Each row was made from one small tree. Brackets hold a mark, then the marks that hang from it, in alphabetical order. Every link used is in the known rows. Write each row's tree.
Known rows
[V X]: [ -2.3,  18.0,  -0.5,  -7.4,   5.4,   0.3,   4.5,   1.7,  -9.3, -12.2,
  -2.0,   1.3,  -4.0,  14.0,  -5.2,  21.2,  20.9,  11.3,  -3.4,   7.3,
 -28.2,   7.9,  10.6,  15.2,   9.5,  -3.2]
[N [X [A [L [B C] V]]]]: [  2.9,  -0.7,  -3.7, -20.2,   2.4, -13.3,  17.5, -12.0,  -6.2, -16.6,
   1.7, -11.0,   2.9,   8.3,  -5.3,  30.3,  -4.1,   3.5, -11.8, -44.6,
 -43.7,  29.5,  13.3,  17.8,  11.8,  15.6]
[A [L B]]: [ -3.8,   6.8,   5.4, -15.8,   8.9,  -7.9,  -1.0,  -1.4, -14.5, -11.7,
  -5.5,  -3.9,  -2.6,   3.4,  -3.5,  17.1,   3.6,   4.9,  -3.7, -13.0,
 -39.2,  41.6,   4.6,  18.4,  10.7,   2.1]
[A [L B [V X]]]: [ -6.4,   3.7, -11.0, -24.2,   8.5,  -6.7,   4.7,   2.9, -11.2, -15.4,
   5.9,  -8.6,  -4.6,  12.6,  -5.2,  39.5,   8.1,  11.7, -14.5, -14.3,
 -67.1,  38.3,   0.6,  26.3,  13.2,  15.2]
[B C L [X V]]: [ 18.1,  -2.9,  44.3,   5.7, -10.4,   7.7,  21.0,   9.5,  -7.1, -23.6,
  -1.4, -20.5,   4.9,  17.6, -20.5,   1.6,   3.5,  -7.4,  -3.9, -62.9,
   2.5, -13.0,  15.1,   1.7,  18.9, -16.6]
[V [X [A [L B]]]]: [ -8.1,  -2.8,  -6.4, -20.1,   6.5,  -3.5,   4.1,  -0.9, -14.6, -15.0,
   5.2,  -3.8,   0.2,   2.2,   0.5,  43.3,  11.2,   7.8,  -5.7,   2.7,
 -70.0,  28.1,   6.7,   7.4,   9.6,  15.8]
[C [B [L V] [X A]]]: [ 14.4, -27.7,  -3.6,   1.5, -11.3,   2.9,  22.4,  -0.6,  -0.8, -26.2,
   6.5,  -8.0,   8.6,  15.9, -10.3,  21.6,  12.9,  -2.4,  -9.3, -44.9,
 -30.5,   3.2,  12.0,  -1.1,   5.6,  -5.5]
[L A B [V X]]: [ -1.8,  12.4, -26.3, -18.7,   5.3,  -3.1,  22.7, -10.2,  -9.0, -16.5,
  13.1, -11.2,  -5.0,  13.1,  -9.0,  56.4,  13.8,  14.3, -12.8, -16.4,
 -82.2,  41.3,   6.5,  27.1,  12.7,  16.3]
[L A [B C] [V X]]: [  0.0,   9.0, -24.4, -13.0,   5.0,  -2.8,  18.0, -11.5,  -8.4, -22.0,
   5.8, -16.1,  -5.1,  13.8, -19.7,  66.5,  10.7,   9.5, -11.8, -30.2,
 -80.0,  33.9,   4.6,  26.6,  15.0,  14.1]
[X [A L] V]: [  4.8, -14.3,  33.3,  -8.7,  -4.0,   1.6,   4.3,   6.8, -17.4, -18.5,
  13.4, -10.6,   6.6,   6.0,   8.4,   7.3,  13.2,   0.9,  -1.7, -11.2,
 -10.8,  11.2,  16.9,  -4.0,  12.6,   8.8]
[L B]: [  0.1,  17.6,   0.0,  -8.6,   1.6,  -2.6,   4.0, -10.5, -11.5, -12.0,
   2.8,  -1.4,  -4.3,   8.6,  -2.4,  20.0,   9.1,   6.3,  -2.2,  -8.5,
 -39.3,  28.8,  11.6,  16.0,   8.0,  -6.7]
[N [X [A [L B]] V]]: [ -2.6,   7.2,  27.0, -21.9,  -3.4,  -7.7,  21.0,  -0.7, -12.6, -10.6,
  16.8,  -9.7,   7.6,   5.5,  11.8,  -3.0,   3.6,   3.4,  -8.7, -20.0,
 -43.0,  30.3,  21.5,   8.3,  14.5,  11.8]
[A [L B V]]: [  2.1,  -1.3,  -1.0, -18.8,   6.2,  -6.9,   4.8,  -3.6, -13.2, -15.3,
   4.0,  -9.6,  -3.8,   7.7,  -3.3,  27.2,   2.4,   6.5, -11.1, -26.8,
 -46.4,  42.6,   3.6,  24.7,  11.5,   9.4]
[C [B L X]]: [  6.7,  -4.5,   5.0,   1.6,  -5.7,   5.2,  12.4,   9.3,  -2.4, -18.9,
  -8.6,  -3.8,   5.0,  15.2, -17.3,   5.7,  12.9,  -1.1,  -4.2, -35.1,
 -23.5,  10.6,  10.7,   6.5,   9.6, -20.1]
[L [B C]]: [  3.1,  11.9,  -0.2,  -4.2,  -0.1,  -0.4,   1.9, -11.1, -10.9, -14.9,
  -5.8,  -6.8,  -5.1,   9.4, -13.3,  29.8,   4.3,   1.6,   1.6, -21.2,
 -30.9,  18.9,  10.6,  14.1,  11.0,  -9.2]
[C [B [L A [V X]]]]: [ -0.6, -10.3, -17.9,  -6.5,   1.3,   0.2,  14.3,  13.5,  -3.0, -23.2,
  10.3, -14.5,   0.3,  17.0, -12.0,  37.2,  21.6,  10.1, -14.8, -23.3,
 -80.1,  29.9,   5.4,  11.8,  13.7,   6.2]
[N [X [A [L [B C]]] V]]: [ -2.1,   0.4,  27.9, -18.3,  -3.0,  -5.2,  17.5,  -2.4, -10.5, -15.6,
   9.4, -16.0,   8.3,   6.3,   0.7,  11.3,  -1.2,  -0.7,  -6.7, -35.6,
 -37.0,  21.6,  21.5,   4.5,  18.1,   8.8]

Which tree is each row?
[  1.5, -16.2,  24.9, -10.9,  -6.8,   2.0,   4.3,  -1.8, -16.4, -22.2,
  10.6, -18.8,   5.0,   3.4,  -2.9,  26.0,   3.6,  -3.8,  -1.9, -28.7,
 -33.9,  20.2,  12.7,  -2.3,  17.1,   9.5]  [X [A [L [B C]]] V]
[ 13.4,   8.5,  -9.7,  -6.7,  -5.3,   0.5,  19.5, -17.0,  -6.3, -21.3,
  -5.9, -12.2,  -1.7,  16.8, -24.7,  47.2,   1.1,  -0.6,  -8.8, -59.0,
 -24.8,  14.9,   5.5,  25.9,  11.1,  -4.9]  [L [B C X] V]
[ 16.8,  -7.1,   8.1,  -3.6,   3.6,  -5.6,  21.9,  -1.1,  -7.2, -21.7,
   6.9, -14.2,  -2.5,  11.6,  -8.0,  17.4,   7.7,   5.3, -10.7, -41.5,
 -47.3,  22.5,  11.1,  13.6,  11.3,   4.5]  [B [L A V]]
[ 16.8,   2.5,  32.5,   0.3,  -5.7,   5.0,  34.3,   8.5,  -9.0, -19.9,
   5.6, -18.0,   7.3,  13.4, -16.2,   4.0,   6.7,  -3.1,  -7.9, -54.5,
 -27.3,   9.8,  14.6,   6.4,  17.9,  -4.4]  [B [L A] [X V]]
[  8.6,  -1.8,  -0.9,  -8.4,   5.2,  -4.7,  22.5,   5.4,  -5.2, -21.3,
   8.3, -16.9,  -3.6,  14.4, -12.2,  33.7,  14.8,  10.7, -15.1, -29.8,
 -67.7,  19.2,   7.4,  15.7,  13.1,  10.8]  [B [L A [V X]]]
[  7.3,  -1.0,  -0.4, -13.7,   1.5,  -3.0,  12.5,  -6.8,  -9.7, -21.3,
 -12.8, -14.3,   1.0,  11.8, -25.5,  45.6,  -5.5,  -2.6, -11.4, -63.8,
 -30.6,  27.4,  -0.9,  27.9,  14.2,   3.8]  [A [L [B C X] V]]
[ 14.2,  -2.8, -17.2, -10.3,  -7.6,  -3.5,  30.4, -21.8,  -8.6, -18.5,
   8.9,  -5.4,   5.0,  12.3,  -8.7,  39.6,   6.3,   1.2,  -7.6, -39.2,
 -35.4,  13.5,  12.1,  17.3,   4.8,   3.8]  [L [B [X A]] V]
[ 12.8, -14.0, -11.1,  -1.5,  -4.6,   2.3,  28.3,   3.1,  -1.8, -23.7,
  -1.1, -14.2,   6.5,  16.0, -21.4,  28.3,  11.7,   0.2, -13.3, -55.7,
 -50.0,  26.0,   7.3,  14.6,  11.9,  -2.6]  [C [B [L A V] X]]
[ 10.3, -17.1,   6.1, -10.7,   4.1,  -6.0,   6.4,  -3.7, -13.2, -20.2,
   7.3,  -8.0,   3.4,   5.8,   3.7,  30.8,   9.8,   4.9,  -8.5, -19.2,
 -21.6,  17.2,   9.9,   8.9,   7.1,  15.7]  [X [A [L V]]]
[  8.1,  16.3, -10.6,  -5.0,   1.7,   0.2,  26.9, -15.6, -10.5, -18.1,
 -13.4, -10.2,   2.4,   8.5, -28.8,  48.8,   2.2,  -2.0,  -1.8, -50.7,
 -44.6,  24.6,   4.6,  22.8,  13.0,  -3.8]  [L A [B C X]]
[ -0.1, -10.8,  26.5, -15.4,  -5.0,  -0.3,   8.5,  -1.6, -19.5, -17.6,
  19.7, -13.1,   5.8,   2.8,   8.2,  15.6,   7.0,   0.8,  -4.4, -13.0,
 -41.0,  26.8,  15.8,  -1.3,  13.4,  11.7]  [X [A [L B]] V]
[  9.4, -10.4,  30.3,  -7.7,  -5.5,   3.3,  19.5,   4.8, -15.1, -19.0,
   3.4,  -9.6,  13.7,   8.0,  -4.0,  12.9,  10.8,  -3.7,  -2.6, -34.4,
  -2.2,   6.5,  13.0,   0.4,  13.0,   6.0]  [B [X [A L] V]]
[  2.0,   6.6,  16.0, -15.1,   8.2, -11.1,  15.1,  -1.8,  -7.4,  -9.2,
  -4.9,   1.4,   6.2,   4.0,   7.4,   3.3,   8.2,   6.9,  -3.2, -14.0,
 -17.3,  16.9,  17.7,  10.2,   7.8,   8.7]  [N [X [A L]]]
[  4.8,  -8.3, -10.5,   0.5,  -8.9,   6.7,  15.6,  -7.2,  -6.0, -17.0,
  -2.4,   2.0,  11.5,  11.7,  -9.9,  28.5,  19.7,  -0.8,   0.4, -16.3,
 -18.3,   4.6,  14.5,   2.5,   2.7,  -8.9]  [C [B [X A]]]
[  7.1,  -9.8,  17.0,   0.7, -10.7,   9.0,  26.9,  13.3,  -6.3, -22.4,
   5.8, -17.7,  10.8,  15.1, -15.7,   8.4,  13.9,  -3.5,  -8.6, -45.7,
 -37.1,  20.4,  13.9,   2.2,  17.1,  -8.3]  [C [B [L A] [X V]]]
[  8.0,   2.0,  -5.0,  -7.6,  -0.2,  -3.2,   6.2, -14.9,  -8.9, -19.5,
   2.4, -12.1,  -6.8,  13.9, -13.2,  35.4,   4.2,   4.6,  -6.6, -37.0,
 -35.4,  21.9,   8.8,  19.8,  11.8,  -1.0]  [L [B C] V]
[  1.8,   4.1,  36.5, -16.3,  -0.4,  -4.7,  18.5,   7.3, -11.2, -12.1,
  12.1,  -5.7,  10.1,   8.0,  12.2, -10.1,  10.3,   4.5,  -8.2, -18.3,
 -13.0,  16.0,  23.9,   4.3,  14.2,  10.8]  [N [X [A L] V]]
[  6.6,  -5.2, -10.7,  -7.8,   0.1,  -0.4,  13.8,  -8.1,  -8.6, -20.3,
  13.3,  -4.2,   1.0,  14.8,   1.5,  42.6,  22.0,  11.2,  -8.4,  -1.8,
 -38.5,   2.7,  12.0,   8.7,   5.4,  13.4]  [L [V [X A]]]
[  2.8, -28.5, -16.1,  -5.0,  -5.5,   0.1,  10.1,  10.7,  -2.8, -25.8,
  17.7, -10.7,   3.3,  16.9,  -1.1,  33.4,  22.0,   7.5, -12.5, -11.3,
 -63.1,   7.2,  13.5,  -3.9,   7.9,   4.6]  [C [B [L [V [X A]]]]]
[  6.4, -17.2,   0.2,  -0.9,  -4.9,  -0.1,   3.7,   7.8,  -3.2, -22.8,
   7.7,  -9.7,  -0.1,  16.3,  -4.0,   9.1,  14.3,   4.3, -11.4, -26.3,
 -38.8,  21.4,  12.7,   7.0,   9.1,  -8.9]  [C [B [L V]]]
[  6.9,   7.9, -16.8, -13.5,   3.8,  -5.1,  20.5, -16.2, -11.7, -16.2,
  11.6, -10.6,  -4.2,   9.8,  -7.1,  42.8,   6.6,   8.9,  -9.3, -28.6,
 -65.6,  41.5,   8.5,  24.7,  10.5,  10.1]  [L A B V]
[  7.1,  11.0,  18.0,  -4.6, -10.4,   6.8,  21.2,  -6.2, -10.5, -18.5,
   1.1, -14.6,   3.4,  15.9, -18.8,  22.2,   4.4,  -3.8,  -3.3, -48.2,
 -14.8,  10.2,  13.5,  13.9,  17.4, -10.5]  [L [B C [X V]]]
[  8.3,  10.6,   8.3,  -3.9,  -6.1,   5.5,  30.0,  -7.1, -11.4, -20.0,
   1.4, -19.7,   6.3,  12.4, -23.2,  38.2,   4.2,  -4.7,  -4.8, -57.8,
 -37.9,  21.2,  11.8,  16.5,  19.7,  -0.5]  [L A [B C [X V]]]
[  0.1, -18.2,  15.2,  -6.6, -10.1,   9.0,  13.3,   8.9, -11.8, -21.9,
   5.2,  -9.2,  17.7,  10.4,  -4.9,  19.0,  16.9,  -3.8,  -3.4, -24.2,
 -11.8,  16.4,  12.9,  -2.8,  11.9,   1.3]  [C [B [X [A L] V]]]
[ 15.3, -14.2,   6.0, -10.4,   0.3,  -4.5,  20.6,  -7.5,  -9.3, -20.8,
  -3.2,  -5.6,   8.6,   9.3,  -8.6,  34.0,   7.3,  -0.9,  -8.9, -42.9,
 -10.8,  11.8,   6.3,  15.6,   7.8,  11.1]  [B [X [A [L V]]]]
[  8.2,   2.2, -15.1,  -9.1,   2.0,  -2.5,  19.9, -15.4, -10.2, -21.3,
   2.6, -16.3,  -4.7,  11.2, -17.2,  52.5,   2.9,   3.2,  -8.1, -42.6,
 -59.5,  33.1,   7.3,  23.3,  12.7,   8.1]  [L A [B C] V]
